Each row was made from one walk, in order. Every step used is in the known rows, and no mark comes twice. Write each row's walk.
Known rows
tuten babob bimip vegav puza: [  8.5  25.9 -24.6 -64.3  16.5  15.0   5.4   8.6  11.8  16.6  -7.6 -30.6
  32.0  13.5 -19.9  -3.3]
bimip babob: [ -4.2 -11.2  29.1  20.5   3.4  -5.0  -0.7 -30.0 -14.6 -20.7 -18.3  21.4
  14.0  18.2  -7.6   6.6]
tuten babob bimip kisod: [ -6.0  56.0  23.6  -5.1 -16.6  23.5  11.3   0.9  23.4  23.8   0.3 -53.3
  29.8  22.9  16.1  39.6]
vegav bimip kisod puza: [ 54.8   3.8  -1.9   8.5 -43.2  26.5 -26.7  -1.4  17.5  17.2  50.3  -0.3
  -7.3  10.3  16.2 -31.2]
bimip babob tuten: [-45.8   2.7  22.0  10.1   9.6  -8.6  -4.4  -1.7   5.7 -11.0 -33.9  54.2
   6.8  -3.3  -4.9  22.9]
bimip kisod puza: [ 36.0  22.6   7.8  24.7 -55.7  28.8 -23.0  -1.9 -22.0  15.9  26.1   9.0
 -31.7   5.1  15.3 -12.5]
vegav bimip kisod puza babob tuten: [-14.1 -24.9 -30.4   6.7 -10.9   0.7 -14.1  22.7  19.8  -2.6  36.5  46.8
 -11.8  -1.9  13.3  -2.6]
puza vegav tuten babob bimip kisod: [-10.3  43.0  24.0  28.4  17.9   3.4  32.9 -12.7   8.8  12.7 -19.9 -49.2
  12.3 -14.4   4.6  27.8]
vegav bimip kisod: [ 28.1  16.5   9.2   6.3 -14.3  17.7 -18.2  -6.2  35.7   2.9  24.7 -10.0
  13.7  -3.7   0.6  -1.8]
puza vegav tuten babob: [-18.0   3.4  -0.2  21.0  56.6  -6.0  15.6 -20.1 -28.1  -0.7 -46.9  -2.5
  11.2  11.7 -33.5  11.3]
kisod bimip vegav: [ 14.2 -19.9  16.4 -19.5 -22.1  -7.4 -28.6  17.4  16.4 -10.7   5.7   4.3
  -3.4 -20.4   6.4  -6.5]
bimip kisod: [  8.7  36.9  19.6  21.9 -26.8  19.4 -17.2  -6.4  -2.9   1.7   1.8  -0.3
 -12.5  -8.7  -0.4  16.4]
tuten babob bimip vegav: [ -8.9  25.4   5.7 -52.6   3.3   3.1 -20.9   1.7  18.3   5.3   4.5 -38.9
  40.7   4.5   0.4   6.9]
puza vegav tuten babob bimip: [-19.6  10.8  15.0   8.7  37.8 -13.6  30.7  -8.4  -3.1  10.0 -37.5 -36.2
  15.4   6.3  -4.1  15.2]
kisod puza vegav tuten babob bimip: [  7.9  -2.8   3.0  10.2  10.5  -4.2  24.5  -4.1 -20.7  24.7 -10.9 -25.4
  -5.1  20.4  10.8 -15.4]
vegav puza babob: [-10.5 -33.9 -40.8  -4.1  33.7  -4.7  23.3  -1.5 -40.3 -19.7 -25.9  34.7
 -15.7  28.3 -35.9   4.7]
vegav tuten babob bimip kisod: [ -9.9  37.7  20.8  34.6  -1.2  17.4  21.6   0.6  15.6  31.6 -24.2 -59.7
  33.3  11.1   4.7  36.1]
kisod puza babob: [ -0.6 -48.7 -21.9  10.5  -9.4  -9.5  -9.9  -3.0 -50.5 -16.9  13.3  38.5
 -26.5  33.3   0.2 -15.1]

Which walk is each row?
[-27.4 -13.8  15.1 -12.4  41.2 -25.8   5.4 -13.0  38.2 -29.4  -7.9  54.3
  11.2 -23.6  -4.1  -3.1]
puza vegav bimip babob tuten
[  4.6 -41.1 -15.4 -27.6 -27.6 -20.8 -23.3   5.5 -19.0 -20.3  44.3   8.2
 -15.5  -9.2  22.8 -30.4]
kisod puza babob bimip vegav
[  5.6  13.4  16.6 -35.5 -25.2  -7.8 -34.0   6.4  17.7  -3.9  14.8 -17.3
   1.7 -31.8  11.8 -12.5]
babob bimip vegav
[ 21.5  13.8 -13.0 -49.5  -9.9   5.5  -8.0  12.3   9.0   5.2   2.9 -10.5
  -7.0 -23.8  -7.0 -22.8]
babob bimip vegav puza
[-10.8   0.4 -11.9   0.8  37.6   3.5 -24.8 -10.2 -13.5   3.3 -31.1 -12.1
  39.4  -2.1 -41.5   0.6]
bimip vegav tuten babob
[-54.3 -21.5 -48.0 -12.7  39.7  -9.4  17.5  26.8 -19.7 -10.2 -42.3  67.3
 -22.8   7.3 -33.0  20.1]
vegav puza babob tuten
[-39.8 -45.4 -41.0 -34.8  22.6 -18.9   9.6  47.5  10.9 -20.6 -19.1  58.2
 -16.4 -23.3 -15.9  11.2]
kisod bimip vegav puza babob tuten
[ 28.3 -37.2 -22.8  14.4 -17.1   3.9  -9.4  -5.6  -0.3 -12.1  53.1  14.1
  -4.4  19.6   9.5 -19.4]
vegav bimip kisod puza babob
[ 34.0  28.5  23.2  11.5 -73.6  21.8  -9.2   9.5   3.2  27.2  36.0 -22.6
 -29.5   1.2  44.1  -9.6]
babob bimip kisod puza
[  6.6  44.3  35.3  10.2 -44.9  13.2  -3.3   4.1  21.4  13.2  11.6 -31.9
  -8.1 -13.5  28.3  19.8]
babob bimip kisod
[ 16.9  23.0   9.1  37.1 -29.1  27.2  14.6   5.8  -2.3  45.7   1.5 -49.2
  13.1  25.0  20.4   6.4]
vegav tuten babob bimip kisod puza
[ 31.1  17.4  24.4  45.5 -38.7   1.0  12.7  -3.9  -9.4  15.7  15.8 -18.4
 -46.0 -36.3  32.7 -21.9]
babob bimip kisod puza vegav tuten
[ 18.6  20.6  -1.5  42.4   6.0  20.3  12.4 -19.1 -33.0  16.3  -3.3  -7.5
 -11.5   4.9  -8.8  -4.1]
bimip kisod puza vegav tuten babob
[ 19.5  -9.5   3.0 -19.4  24.0 -13.4  -9.8 -14.6  16.5 -17.9  11.3  13.9
  -5.1  -9.0  -9.9 -23.3]
puza vegav bimip
[ 28.5  21.5  13.4  -0.2   3.2   3.5  -7.6 -19.4  29.8 -13.9  28.8   0.3
  -8.4 -29.2   0.8  -9.9]
puza vegav bimip kisod
[ 15.5 -26.4  23.5  -2.8  34.4 -20.9   9.7 -40.3  17.0 -38.2   8.9  22.1
  17.6  -3.4  -8.0 -18.2]
puza vegav bimip babob
[-29.7 -27.5   4.7  -2.8   1.3 -25.9  12.5   4.8  -9.2 -18.8  -2.9  -3.6
  -2.7  14.3  13.4  17.7]
puza babob bimip
[-13.1 -26.0 -25.3 -17.0  15.8 -12.4  36.7  10.5 -15.4  -9.3 -14.5   2.5
 -12.4  22.3  -6.6   7.6]
vegav puza babob bimip
[-18.8   6.4  10.7  16.1  20.1  -0.1  18.1   5.2   3.1  28.8 -41.2 -45.8
  36.8  31.5  -4.3  22.1]
vegav tuten babob bimip
[  1.4 -59.3 -18.0  13.7 -11.5 -26.0 -12.8   5.8 -26.0 -13.6  18.0   0.3
 -12.2 -21.9  10.8 -34.2]
kisod puza babob bimip vegav tuten
[-46.8 -20.5 -55.4 -38.9  38.9 -13.2 -10.1  23.3 -12.0 -24.4 -20.6  68.6
 -16.7 -30.5 -39.8   2.4]
bimip vegav puza babob tuten
